What can hang from each mark:
nekal: bibut tidigot
bizu: dezo lakid tidigot
firazik: bibut tidigot
bibut: lolo nekal
tidigot: firazik gozuf nekal
gozuf: zinoga
zinoga: firazik gozuf
nebasas: lakid
lakid: bizu nebasas

Known rows, with every way that one mark hangs from another:
(zinoga (firazik (bibut lolo)) gozuf): 42.8,-18.9,-18.2,-16.9,-16.7,14.3,9.4,-9.2,-4.5,10.3,14.0,16.3,0.6,45.7,27.4,32.7,-0.3,-11.6,-24.8,8.9,-2.6,-0.8,13.5
(lakid (bizu dezo tidigot) nebasas): -20.9,5.7,5.5,-5.6,-11.1,4.9,1.7,7.8,-7.8,-8.0,-12.2,9.3,-1.1,-35.8,-1.5,-25.8,-15.9,6.2,32.9,19.4,3.3,2.5,5.0
(firazik (bibut lolo (nekal (tidigot (gozuf zinoga))))): 52.3,-20.8,-32.1,-4.3,-13.7,30.4,6.1,-12.8,1.8,6.0,24.4,9.7,-5.4,66.1,41.5,21.7,5.1,-15.9,-27.0,-18.8,-19.3,3.9,10.9
(nebasas (lakid (bizu tidigot))): -27.2,3.7,-2.4,-11.7,-1.6,-0.7,0.1,-8.7,-2.7,-10.0,-19.7,7.6,-8.1,-13.2,0.1,-22.8,-13.8,-1.1,22.1,4.0,9.5,17.6,7.7
(bibut lolo (nekal (tidigot firazik gozuf))): 27.4,-10.7,-26.7,1.5,-2.0,26.2,0.3,-11.5,10.0,8.5,26.8,3.9,-12.8,53.9,38.8,8.7,2.7,-3.1,-9.2,-19.3,-9.2,3.8,18.1
(nekal (bibut lolo) (tidigot gozuf)): 29.4,-12.0,-21.6,-3.9,-9.2,13.8,3.4,-8.2,7.3,4.9,15.6,-1.7,-8.5,48.3,27.2,5.7,5.4,1.3,-12.9,-25.6,-12.2,-7.9,12.1
(bizu dezo (tidigot nekal)): 1.3,-9.3,-12.5,-4.3,-4.0,16.7,-7.4,7.6,-3.0,-11.5,6.6,8.2,1.1,-11.6,11.3,-22.4,-12.4,12.7,11.6,20.5,-2.9,10.3,5.0
(lakid (bizu dezo (tidigot (nekal bibut))) nebasas): 0.6,3.5,-9.3,-6.1,-21.6,19.1,4.5,12.8,-5.0,-9.3,1.0,7.8,-11.3,-11.9,21.2,-36.3,-15.2,14.2,23.8,24.0,0.8,-2.5,5.6
(nebasas (lakid (bizu dezo (tidigot gozuf)))): -31.1,-5.5,-6.0,-11.4,-2.4,10.3,-0.5,-5.1,-10.7,-7.4,-12.1,8.9,-4.2,-17.7,9.7,-27.8,-13.5,3.3,34.6,9.9,4.3,14.5,12.4
(bibut lolo (nekal tidigot)): 20.4,-5.5,-16.7,-3.2,-11.7,10.2,0.5,0.6,16.5,-1.5,15.6,9.7,-2.8,35.4,12.0,8.7,8.0,-7.0,-10.9,-23.5,-17.1,5.7,-0.3
(nekal (tidigot (firazik (bibut lolo)))): 38.9,-2.4,-20.6,-8.5,-8.4,11.0,3.8,-11.9,13.2,6.8,15.6,5.9,-7.4,42.2,29.5,15.0,-7.2,0.1,-18.7,-7.9,-6.3,-2.1,13.9
(firazik (bibut lolo nekal) tidigot): 44.1,-16.3,-26.6,-14.4,-15.9,20.0,2.3,-3.7,13.3,0.6,18.6,20.3,7.5,35.4,31.5,21.3,0.2,-13.1,-19.3,-7.1,-22.2,0.0,2.4
(nebasas (lakid bizu)): -29.3,10.2,3.6,-8.0,-5.1,-5.9,8.3,-4.5,-2.1,0.4,-14.9,5.0,-10.3,-5.0,0.2,-12.8,-4.1,-2.7,19.3,-0.2,7.4,5.9,2.1
(nekal bibut): 16.1,1.6,-4.6,-0.3,-10.1,2.1,1.8,2.4,4.4,0.5,4.6,-4.6,-3.9,14.1,8.9,-3.9,3.1,0.5,-8.9,-3.6,-1.9,-3.5,-2.0
(firazik tidigot): 7.1,-5.5,-19.2,-3.0,4.1,8.3,1.0,-4.3,-8.0,7.0,3.6,4.0,1.6,6.1,12.8,3.9,-3.0,2.8,-4.1,-2.5,-4.3,-2.6,10.4
(nebasas (lakid (bizu dezo (tidigot (firazik bibut) (gozuf zinoga))))): 4.8,-5.5,-17.8,-9.6,-6.8,23.5,5.4,-18.7,-17.0,4.0,-1.3,5.4,-13.5,14.6,39.7,-17.3,-23.0,-3.1,13.0,24.4,9.8,18.1,25.2
(nebasas (lakid (bizu dezo tidigot))): -32.7,4.6,1.2,-12.2,-8.8,-1.5,-0.1,0.7,-3.0,-10.2,-16.4,10.0,-2.9,-26.3,-2.8,-29.0,-14.6,2.5,31.2,12.8,4.5,17.9,4.4
(nebasas (lakid (bizu dezo (tidigot (firazik bibut))))): -5.3,5.6,-9.3,-15.8,-11.7,9.6,1.5,-6.4,-0.8,-5.0,-7.8,11.9,-6.2,-8.9,20.8,-22.4,-22.8,2.9,20.5,23.3,8.1,16.7,12.7
(bizu dezo (lakid nebasas)): -5.8,3.5,4.2,4.6,-19.7,-4.3,9.8,14.5,-10.5,-3.5,-9.3,13.0,4.4,-30.2,-7.4,-22.0,-2.9,5.7,26.7,10.8,-3.5,-18.1,1.4
(lakid nebasas): -4.7,7.1,-0.6,-4.7,-6.1,-2.2,8.4,0.9,-6.3,3.5,-7.7,4.7,-6.3,-8.0,-2.1,-3.3,-1.4,0.5,5.6,1.6,2.2,-12.0,-0.8
(bizu dezo (lakid nebasas) tidigot): -4.2,-3.2,-1.8,1.0,-16.4,0.7,2.0,10.4,-11.3,-12.9,-14.2,15.2,6.2,-38.1,-7.1,-31.7,-12.2,7.3,29.6,14.9,-0.7,-6.5,6.8
(gozuf (zinoga (firazik (bibut nekal) tidigot))): 57.2,-12.6,-41.0,-1.5,-12.3,34.1,12.6,-11.1,-14.8,13.0,19.7,15.3,-2.4,50.6,44.4,27.9,-0.8,-13.7,-35.2,5.3,-6.4,10.9,17.3
(nekal bibut (tidigot firazik (gozuf zinoga))): 36.8,-3.6,-32.6,10.4,0.2,25.1,6.3,-17.3,-14.4,19.1,20.1,-15.5,-23.9,60.8,45.2,0.1,-1.0,3.4,-22.5,-11.1,4.4,-0.5,27.5
(gozuf (zinoga firazik)): 18.6,0.0,-8.8,6.6,-3.5,8.9,11.5,-10.4,-13.9,10.5,4.8,-0.7,-9.5,27.1,14.7,16.0,-1.9,-5.5,-19.4,8.6,9.1,8.9,13.8

Rows:
-3.3,-5.1,-15.9,-15.2,-5.4,21.4,1.6,-12.4,-8.4,-2.0,-2.9,10.7,-7.5,-0.5,33.4,-21.9,-22.0,2.6,23.5,20.7,8.0,13.5,21.3	(nebasas (lakid (bizu dezo (tidigot (firazik bibut) gozuf))))
60.8,-9.9,-32.0,-4.2,-22.0,25.7,13.7,-10.8,3.6,7.7,22.5,15.2,-7.7,69.6,37.0,32.5,3.6,-16.7,-39.1,-11.5,-12.5,12.0,12.4	(gozuf (zinoga (firazik (bibut lolo (nekal tidigot)))))
42.4,-6.0,-10.4,-7.3,-16.8,15.9,1.3,-5.4,22.1,-0.1,21.3,12.0,-2.7,39.1,32.4,16.8,-2.4,-11.7,-17.3,3.0,-10.4,3.4,1.5	(tidigot (firazik (bibut lolo nekal)))
-7.8,-3.3,-15.0,-1.0,-1.4,32.8,3.0,-1.5,-15.8,-0.6,7.0,6.5,-17.1,-6.8,39.0,-32.4,-23.0,16.9,33.9,31.7,11.3,-0.6,26.0	(lakid (bizu dezo (tidigot firazik gozuf nekal)) nebasas)
34.5,-10.8,-19.0,-1.1,-7.5,24.1,3.5,-10.7,10.6,6.6,27.7,-2.4,-19.4,54.1,52.2,-0.9,-5.4,7.0,-11.2,4.8,-0.8,-9.0,17.4	(tidigot firazik gozuf (nekal (bibut lolo)))
41.0,-4.5,-15.6,-0.9,-10.2,15.6,13.6,-11.7,-12.5,9.3,6.9,5.3,-4.7,34.0,24.5,23.2,-4.1,-9.4,-28.4,12.4,4.4,6.7,12.4	(gozuf (zinoga (firazik bibut)))
50.1,-28.3,-38.4,-9.3,-5.0,35.1,8.6,-18.2,-10.0,11.3,24.5,12.3,-6.7,58.2,58.1,19.6,-8.7,-4.1,-24.2,6.9,-13.6,-7.3,22.7	(firazik (bibut lolo) (tidigot (gozuf zinoga) nekal))
-15.0,10.9,2.0,-1.6,-7.6,9.0,1.9,2.1,-7.0,-1.7,-5.5,4.7,-9.6,-25.5,12.3,-27.1,-22.4,9.6,30.9,26.4,11.2,4.2,14.9	(lakid (bizu dezo (tidigot firazik)) nebasas)
19.2,-14.8,-4.9,-9.3,-9.4,24.4,-3.0,-9.8,7.4,-6.1,12.5,10.2,0.1,10.1,39.6,-6.3,-22.8,0.8,16.4,22.2,-2.1,8.0,21.4	(lakid (bizu dezo (tidigot (firazik (bibut lolo)) gozuf)))
50.0,-24.5,-53.4,-14.4,-5.2,39.7,10.5,-8.0,-27.6,18.0,22.2,19.1,-4.4,49.5,52.9,20.9,-4.5,3.2,-26.4,17.8,-0.1,-2.7,27.8	(zinoga (firazik bibut (tidigot nekal)) gozuf)
-15.5,4.5,2.0,-4.9,-4.3,5.4,2.7,-1.2,-7.8,-8.4,-14.9,6.8,-6.4,-22.7,1.3,-20.1,-14.9,1.8,23.6,10.7,8.4,2.6,8.3	(lakid (bizu tidigot) nebasas)
-0.7,6.4,-20.5,-8.3,-7.9,17.1,2.2,-9.7,1.0,-5.1,-0.5,1.5,-26.5,20.6,36.9,-33.7,-18.8,10.0,10.8,15.7,15.4,14.1,18.9	(nebasas (lakid (bizu (tidigot firazik (nekal bibut)))))
57.4,-20.8,-22.6,-4.1,-17.7,32.2,12.7,-15.7,-0.1,7.3,24.0,15.0,-4.6,65.3,46.2,34.2,2.3,-20.8,-31.4,1.4,-8.7,8.0,13.8	(tidigot (gozuf (zinoga (firazik (bibut lolo nekal)))))
-22.2,6.2,-12.5,-8.0,-5.1,14.8,0.7,-3.2,-3.3,-4.3,-2.2,8.9,-17.1,-6.6,25.0,-36.4,-22.7,13.1,28.6,28.3,12.4,17.9,16.7	(nebasas (lakid (bizu dezo (tidigot firazik nekal))))
51.2,-22.9,-46.6,-6.8,-5.1,44.0,8.6,-10.8,-13.0,9.5,22.5,19.0,2.2,44.8,50.7,23.8,1.9,-7.7,-21.4,-2.1,-7.6,3.2,21.6	(zinoga (firazik (bibut nekal) (tidigot gozuf)))
40.3,-17.6,-30.2,-15.9,-9.8,21.8,5.2,-6.2,6.4,3.0,18.1,17.9,0.2,34.7,39.4,14.4,-8.9,1.4,-17.0,6.0,-15.9,-8.2,10.1	(firazik (bibut lolo) (tidigot nekal))
5.5,-13.3,-10.2,7.2,-11.3,14.7,5.3,-1.6,-27.8,-4.6,-8.1,9.7,-0.9,-15.2,11.7,-26.3,-12.8,1.6,22.8,15.8,0.6,-5.6,19.5	(bizu dezo (lakid nebasas) (tidigot (gozuf zinoga)))
21.9,-15.9,-23.5,-2.3,-5.4,21.5,0.3,-5.5,9.0,1.2,19.7,8.2,-4.7,43.7,25.0,10.0,8.8,-6.6,-7.2,-26.3,-17.0,2.2,8.4	(bibut lolo (nekal (tidigot gozuf)))
53.6,-22.0,-26.2,-5.6,-11.4,33.4,15.3,-18.4,-6.9,8.8,23.6,12.3,-11.8,64.8,53.3,26.7,-6.7,-7.3,-29.2,14.4,-2.6,-0.3,22.0	(tidigot (gozuf (zinoga (firazik (bibut lolo)))) nekal)
31.5,-18.8,-13.1,-12.4,-8.1,22.0,-5.3,-11.2,7.4,-4.3,15.3,10.6,2.5,16.9,35.6,0.4,-18.8,0.6,0.9,16.9,-5.7,5.1,17.6	(bizu dezo (tidigot (firazik (bibut lolo)) gozuf))
-11.4,2.5,-13.9,-12.6,-18.7,12.8,2.2,5.5,0.2,-10.9,-4.1,8.0,-13.0,-2.7,19.9,-39.0,-13.8,10.5,22.1,17.3,2.6,13.1,4.8	(nebasas (lakid (bizu dezo (tidigot (nekal bibut)))))
27.3,2.8,-18.5,3.1,-6.6,18.4,2.6,-1.4,4.1,5.4,19.3,-6.0,-18.7,33.9,37.1,-11.3,-5.5,11.4,-11.4,11.5,5.7,-4.0,10.3	(tidigot firazik (nekal bibut))
40.8,-15.9,-32.1,4.3,-8.8,30.7,11.6,-16.0,-4.6,12.4,25.2,7.8,-14.3,71.3,39.5,26.0,7.3,-12.4,-27.1,-18.2,-8.0,11.1,21.7	(bibut lolo (nekal (tidigot (gozuf (zinoga firazik)))))
35.3,-23.5,-12.5,-2.6,-14.1,20.5,-3.6,-7.2,3.9,-11.0,10.6,16.3,7.8,7.4,33.7,-11.7,-19.2,1.8,13.2,17.9,-6.1,-0.7,23.5	(bizu dezo lakid (tidigot (firazik (bibut lolo)) gozuf))
38.5,-6.9,-14.4,-9.1,-10.5,17.5,4.2,-7.9,15.3,2.1,20.5,9.7,-9.6,38.8,40.2,9.6,-11.3,2.0,-14.7,15.5,-3.3,-4.9,9.5	(tidigot (firazik (bibut lolo)) nekal)
42.4,-7.3,-26.5,5.1,-7.0,19.7,6.9,-20.7,-0.1,17.3,24.1,-11.0,-23.7,72.4,47.0,9.0,-2.2,-1.1,-25.7,-15.0,-2.0,-2.4,26.0	(nekal (bibut lolo) (tidigot firazik (gozuf zinoga)))
28.8,-3.5,-16.2,-1.9,-12.1,12.1,3.8,-6.0,-9.1,-8.9,-8.6,14.9,-2.7,-8.4,20.0,-19.3,-19.8,3.1,9.1,17.1,8.0,-7.6,19.1	(bizu (lakid nebasas) (tidigot (firazik bibut)))
29.7,-16.5,-25.2,3.1,-7.0,23.5,4.1,-11.7,0.2,7.5,21.5,3.6,-10.1,58.6,30.6,14.2,7.3,-12.2,-17.8,-22.5,-15.5,6.5,12.1	(bibut lolo (nekal (tidigot (gozuf zinoga))))
34.8,-8.9,-33.4,-2.4,4.6,28.4,2.6,-14.6,-8.4,10.9,16.3,0.2,-8.9,39.1,40.2,7.0,-5.0,5.3,-11.8,-8.0,0.5,-3.6,23.7	(nekal (tidigot (firazik bibut) gozuf))
-8.0,-0.8,-8.3,-0.3,5.4,20.8,2.1,-13.2,-13.8,0.8,-3.9,1.2,-16.4,-3.7,28.0,-19.9,-19.9,6.0,25.1,14.9,16.3,0.6,26.5	(lakid (bizu (tidigot firazik gozuf)) nebasas)
